What can hang from each mark
vufa: rudu tila
vufu: lerop rudu tila
lerop: goda
tila: vufa
rudu: goda vufa vufu
goda: lerop rudu

Known rows, with every way that one mark hangs from another
(lerop (goda rudu)): -6.665 -1.198 2.050 -1.727 -0.450 0.110 0.877 -0.721 -2.764 -0.098 1.549 -0.001 3.392 -3.495 -0.126 -0.089 -1.800 3.360 -2.613 1.243 2.902 1.278
(vufa (rudu goda vufu) tila): 4.629 -0.977 -1.682 -1.130 0.227 -0.533 -1.648 -1.991 3.549 -1.301 -0.238 0.965 -2.139 0.241 1.454 -0.680 -1.889 1.786 1.381 -0.628 -6.763 -0.342
(vufa (rudu (vufu lerop tila))): 2.164 3.736 -0.232 3.716 -0.318 -1.301 -1.138 -0.265 6.167 -1.833 0.617 1.835 -0.918 -0.919 1.010 -2.163 -3.343 -1.727 -2.078 -2.790 -2.106 -0.630
(vufu tila): -2.222 2.084 -0.014 1.275 0.496 -1.566 0.536 -0.258 -0.417 -0.494 -1.016 0.556 0.345 -0.540 -0.033 0.972 -0.382 -1.574 -1.713 -0.410 0.625 -0.161
(goda lerop (rudu (vufu tila))): -5.324 1.605 1.431 -0.387 0.906 -1.275 0.298 -0.939 1.923 -1.902 -0.493 0.347 0.858 -0.850 0.520 0.879 -1.279 1.242 -1.507 2.361 0.125 0.503
(tila (vufa (rudu (goda lerop)))): 4.038 -1.859 -0.312 -2.845 3.394 -1.720 -2.049 -3.410 0.900 -0.276 0.083 0.596 -0.958 3.628 0.392 -1.648 1.496 3.517 5.781 1.501 1.335 -0.410
(lerop (goda (rudu vufa))): -5.501 -0.658 1.830 -2.986 0.006 -0.147 0.683 -0.081 -3.029 -1.996 2.524 0.131 4.611 -4.379 -0.238 0.414 -1.993 1.956 -2.889 0.237 3.803 1.261
(vufa rudu): 3.339 1.613 -0.848 -0.169 0.538 0.531 -1.314 -0.515 1.759 -0.867 1.185 0.335 -0.639 0.367 0.270 -0.168 -0.184 0.141 1.709 -1.374 -1.517 -0.514
(vufu lerop rudu): 0.882 -2.342 -0.035 0.874 -0.060 -0.793 0.107 -0.135 0.105 0.788 -0.925 0.093 0.307 -2.628 0.640 -2.384 -1.972 -0.501 -1.139 -1.886 3.344 0.307
(goda lerop (rudu (vufu (tila vufa)))): -2.465 -0.032 1.846 0.113 0.747 -2.805 0.542 -1.936 1.207 -0.978 -1.167 0.253 -0.468 2.309 0.073 0.439 -0.808 0.907 -0.753 2.577 -0.990 1.091
(rudu (vufu (tila vufa))): 1.423 1.001 0.835 2.575 -0.478 -2.861 0.602 -0.639 1.394 -0.661 -2.341 0.370 -2.629 2.750 -0.141 0.075 -0.897 -2.462 -1.371 0.033 -4.186 0.624
(vufa rudu tila): 3.720 0.074 -1.414 -0.165 -0.142 -0.484 -0.903 -0.586 -0.070 -0.447 1.406 0.214 -1.241 1.603 0.215 -0.477 -1.099 0.733 0.607 -1.389 -2.899 0.062
(rudu (goda lerop) vufa): -1.275 -1.247 -0.147 -4.294 3.465 -0.895 -1.284 -1.347 -0.072 -2.174 0.521 0.502 2.215 -0.804 0.461 -0.495 0.899 2.392 3.363 1.807 5.047 -0.372
(vufa (rudu goda (vufu lerop)) tila): 4.695 -1.527 -1.448 0.802 -0.378 -1.105 -1.936 -1.936 5.548 -0.696 0.789 2.171 -0.891 -0.469 1.891 -3.326 -3.598 1.969 -0.436 -1.762 -4.545 -0.476
(vufu lerop rudu tila): -1.403 -0.252 -0.071 2.208 0.379 -2.206 0.727 -0.356 -0.128 0.397 -2.108 0.689 0.740 -3.267 0.624 -1.380 -2.334 -2.172 -2.779 -2.459 4.252 0.137
(goda lerop (rudu (vufa tila) vufu)): -1.615 -1.412 0.614 -2.936 0.133 -1.001 -0.175 -0.067 0.375 -2.830 1.735 -0.117 1.083 0.249 0.448 0.189 -1.878 2.068 -1.252 2.055 -1.042 1.387
(vufa (rudu goda) tila): 3.539 -1.504 -2.039 -1.788 0.976 -0.865 -1.479 -2.512 1.033 -0.187 0.381 1.154 -0.305 -0.008 1.126 -0.511 -0.941 2.360 1.651 -0.895 -3.219 -0.530
(lerop (goda (rudu (vufa tila) vufu))): -4.053 -1.652 1.647 -2.251 -1.455 -1.004 0.868 0.458 -2.122 -2.611 2.091 -0.049 2.305 -2.830 0.143 0.048 -3.954 1.982 -4.263 0.639 -1.234 2.159
(vufa tila): 0.438 -1.510 -0.573 -0.064 -0.658 -0.984 0.366 -0.068 -1.835 0.421 0.267 -0.030 -0.519 1.329 -0.005 -0.176 -0.963 0.517 -1.238 0.099 -1.488 0.588
(vufu rudu): 0.892 -1.809 -0.250 -1.006 0.508 -0.157 0.523 -0.047 -2.017 0.226 -2.112 -1.070 -0.790 -1.783 0.222 0.228 -0.112 -0.788 0.612 -0.678 1.121 0.504
(rudu goda): -0.175 -1.605 -0.649 -1.784 1.153 -0.280 -0.580 -1.895 1.262 0.285 -0.990 0.877 0.914 -1.460 0.828 -0.047 0.150 1.678 1.139 0.441 -0.113 -0.642
(tila (vufa (rudu goda))): 5.818 -1.659 -1.010 -1.262 1.481 -1.329 -1.667 -3.415 2.033 0.217 -0.489 1.181 -1.043 1.864 0.589 -0.757 0.581 1.368 3.541 -0.865 -2.882 -0.606
(vufu rudu tila): -1.502 0.249 -0.262 0.303 1.013 -1.692 1.050 -0.316 -2.119 -0.224 -3.158 -0.510 -0.362 -2.370 0.139 1.171 -0.594 -2.381 -0.974 -1.204 1.902 0.379

Rows
-4.511 -0.053 2.233 -2.329 -0.723 0.113 0.441 0.485 -0.382 -3.139 1.883 -0.085 2.815 -4.018 0.156 0.217 -2.945 1.479 -3.244 0.603 0.313 1.550
(lerop (goda (rudu vufa vufu)))
-1.960 0.054 1.228 -2.959 0.819 -0.029 -0.544 -0.099 2.341 -3.314 1.578 -0.142 1.577 -1.143 0.441 0.536 -0.972 1.666 -0.068 1.872 0.544 0.704
(goda lerop (rudu vufa vufu))
-3.122 -0.450 0.710 -3.634 1.612 -0.278 -0.423 -0.605 -0.403 -2.261 2.150 0.054 3.318 -1.439 0.107 0.730 0.021 1.994 0.369 1.500 3.991 0.482
(goda lerop (rudu vufa))
1.239 -1.162 0.389 2.846 0.025 -3.744 -0.262 -2.566 4.379 0.022 -2.335 2.442 -0.597 0.487 1.173 -2.524 -2.338 -0.594 -1.901 -0.763 -1.883 -0.209
(rudu goda (vufu lerop (tila vufa)))
-0.583 -1.811 -0.568 -2.112 -0.956 -0.882 0.424 -0.598 -1.056 -1.361 1.774 0.610 2.649 -1.754 0.290 1.398 -1.891 0.602 -3.130 -0.659 -1.517 0.861
(goda (rudu (vufa tila)))
-0.843 -2.827 -0.780 -4.411 2.709 -2.053 -0.857 -1.402 -1.840 -1.688 0.761 0.393 1.628 0.418 0.530 -0.893 0.025 2.978 2.134 1.916 3.534 0.163
(rudu (goda lerop) (vufa tila))
1.082 -0.165 -0.725 -3.264 3.526 -0.165 -2.269 -2.470 1.840 -1.122 0.792 0.608 0.347 0.326 0.853 -1.100 0.928 3.893 5.200 1.419 2.370 -0.927
(vufa (rudu (goda lerop)))
-3.609 -1.513 -0.116 -2.926 4.041 -2.438 0.031 -2.292 -2.106 -0.450 -3.465 -0.250 0.620 -2.364 0.825 0.576 0.518 1.340 2.518 1.598 5.860 -0.040
(vufu (rudu (goda lerop)) tila)
-5.176 -2.152 1.255 -2.981 -0.723 -1.229 1.044 -0.101 -4.930 -1.509 2.783 0.055 4.043 -3.155 -0.228 0.188 -2.994 2.515 -3.905 0.262 2.567 1.849
(lerop (goda (rudu (vufa tila))))
-0.489 0.146 1.170 1.618 -1.188 -2.436 0.948 -1.850 2.188 -0.531 -1.873 0.932 -0.674 0.779 0.244 1.424 -1.626 -1.088 -3.048 0.125 -5.167 0.886
(goda (rudu (vufu (tila vufa))))
-5.956 -1.296 2.714 2.068 -0.814 -3.560 1.399 -1.885 -2.104 0.845 0.917 1.657 3.695 -1.731 -0.148 -2.447 -3.519 1.622 -5.407 -0.283 4.542 1.457
(vufu (lerop (goda rudu)) (tila vufa))
2.050 -4.850 -1.526 -2.029 0.707 -2.293 -0.297 -1.379 -0.823 -0.434 -0.747 1.123 1.807 -3.781 1.389 -2.109 -2.796 0.330 -1.213 -2.295 2.969 0.308
(vufu lerop (rudu goda (vufa tila)))
0.755 -3.880 -0.756 -0.760 1.029 -1.029 -0.406 -1.994 1.166 1.009 -2.033 0.968 1.206 -4.242 1.513 -2.326 -1.758 1.115 0.093 -1.391 3.285 -0.344
(vufu lerop (rudu goda))
-0.192 2.369 -0.316 -1.222 3.367 -1.381 -1.843 -2.203 4.058 -2.660 -0.753 0.983 -1.014 0.003 1.181 -0.532 -0.324 1.719 3.159 1.232 -0.536 -0.818
(vufa (rudu (goda lerop) (vufu tila)))
-8.659 0.323 2.233 1.380 -0.556 -1.979 1.209 -0.956 -1.283 -0.045 1.494 1.596 4.973 -4.995 0.291 -1.742 -3.985 1.961 -6.100 -0.461 5.746 0.960
(vufu (lerop (goda rudu)) tila)
-2.527 -2.019 0.177 -3.687 0.897 -1.273 0.019 -0.625 -2.239 -1.783 2.389 0.073 2.855 -0.265 0.087 0.335 -0.982 2.589 -0.899 1.597 2.650 1.104
(goda lerop (rudu (vufa tila)))
-5.931 -0.615 1.688 1.425 0.651 -2.623 1.394 0.115 -3.926 0.123 -1.038 0.091 2.101 -4.675 0.122 -2.756 -3.358 -0.005 -3.696 -1.372 7.956 1.208
(vufu (lerop goda) rudu tila)
1.454 -2.756 -1.207 -3.972 2.025 -0.728 -0.357 -1.346 -0.851 -1.415 -2.009 0.019 1.203 -4.287 0.944 0.884 -0.028 -0.388 1.602 -1.069 2.294 -0.121
(vufu (rudu goda vufa))
-2.323 -3.642 0.856 -1.143 -0.053 -2.378 0.891 0.970 -5.518 -0.926 1.235 -0.353 2.355 -3.708 0.039 -3.484 -3.992 0.553 -3.280 -1.752 6.893 1.966
(vufu (lerop goda) (rudu (vufa tila)))
1.956 -4.364 -1.707 -3.924 1.337 -1.792 -0.041 -1.424 -2.829 -0.924 -1.951 -0.022 0.730 -3.213 0.907 0.639 -0.969 0.000 0.542 -1.031 0.794 0.412
(vufu (rudu goda (vufa tila)))
7.244 -0.006 0.230 3.018 -0.982 -1.331 -1.574 -0.961 5.455 -0.532 0.979 1.347 -2.609 2.921 0.543 -3.759 -2.305 -0.508 0.256 -2.156 -3.969 0.056
(tila (vufa (rudu (vufu lerop))))
1.294 -1.943 0.327 2.792 0.164 -3.841 0.927 -1.293 -1.170 1.188 -2.710 0.603 -0.606 -0.218 0.162 -2.039 -1.763 -2.401 -2.065 -2.275 3.089 0.646
(vufu lerop rudu (tila vufa))
0.479 -1.207 -0.115 -1.427 -1.734 -0.634 0.229 -0.036 1.494 -2.402 1.066 0.448 0.891 -1.584 0.632 1.007 -2.872 0.121 -3.389 -0.253 -5.209 1.087
(goda (rudu (vufa tila) vufu))
1.311 -1.761 -1.341 -3.317 2.865 -1.227 -1.902 -2.589 -0.009 -0.672 1.034 0.572 -0.186 1.682 0.910 -1.461 0.005 4.304 3.847 1.475 0.939 -0.292
(vufa (rudu (goda lerop)) tila)
-0.323 -0.689 0.256 -3.715 2.727 -0.665 -1.391 -0.726 2.542 -3.191 -0.030 0.276 0.477 -0.536 0.877 -0.649 -0.085 1.827 2.913 2.169 1.505 -0.117
(rudu (goda lerop) vufa vufu)
-0.515 -0.317 1.249 3.558 -1.782 -2.993 0.605 -1.851 4.288 0.024 -0.696 2.017 0.522 -0.136 0.658 -1.329 -3.409 -0.783 -4.791 -1.021 -3.042 0.627
(goda (rudu (vufu lerop (tila vufa))))
-0.432 0.870 -0.465 -0.928 1.377 -1.992 0.742 0.317 -2.351 -2.007 -2.093 -0.324 0.831 -3.381 0.042 1.512 -0.674 -3.705 -1.091 -2.155 3.195 0.328
(vufu (rudu vufa) tila)
-0.336 0.361 -0.328 0.956 0.745 -2.505 0.489 0.361 -0.478 -1.488 -1.028 0.787 1.937 -4.158 0.507 -0.997 -2.366 -3.568 -2.859 -3.356 5.286 0.106
(vufu lerop (rudu vufa) tila)
3.903 1.538 -0.285 3.647 0.209 -3.146 -0.793 -1.721 2.565 0.092 0.674 1.983 -0.358 1.960 0.186 -2.550 -1.801 -1.524 -1.091 -3.055 0.259 -0.386
(vufu lerop (tila (vufa rudu)))
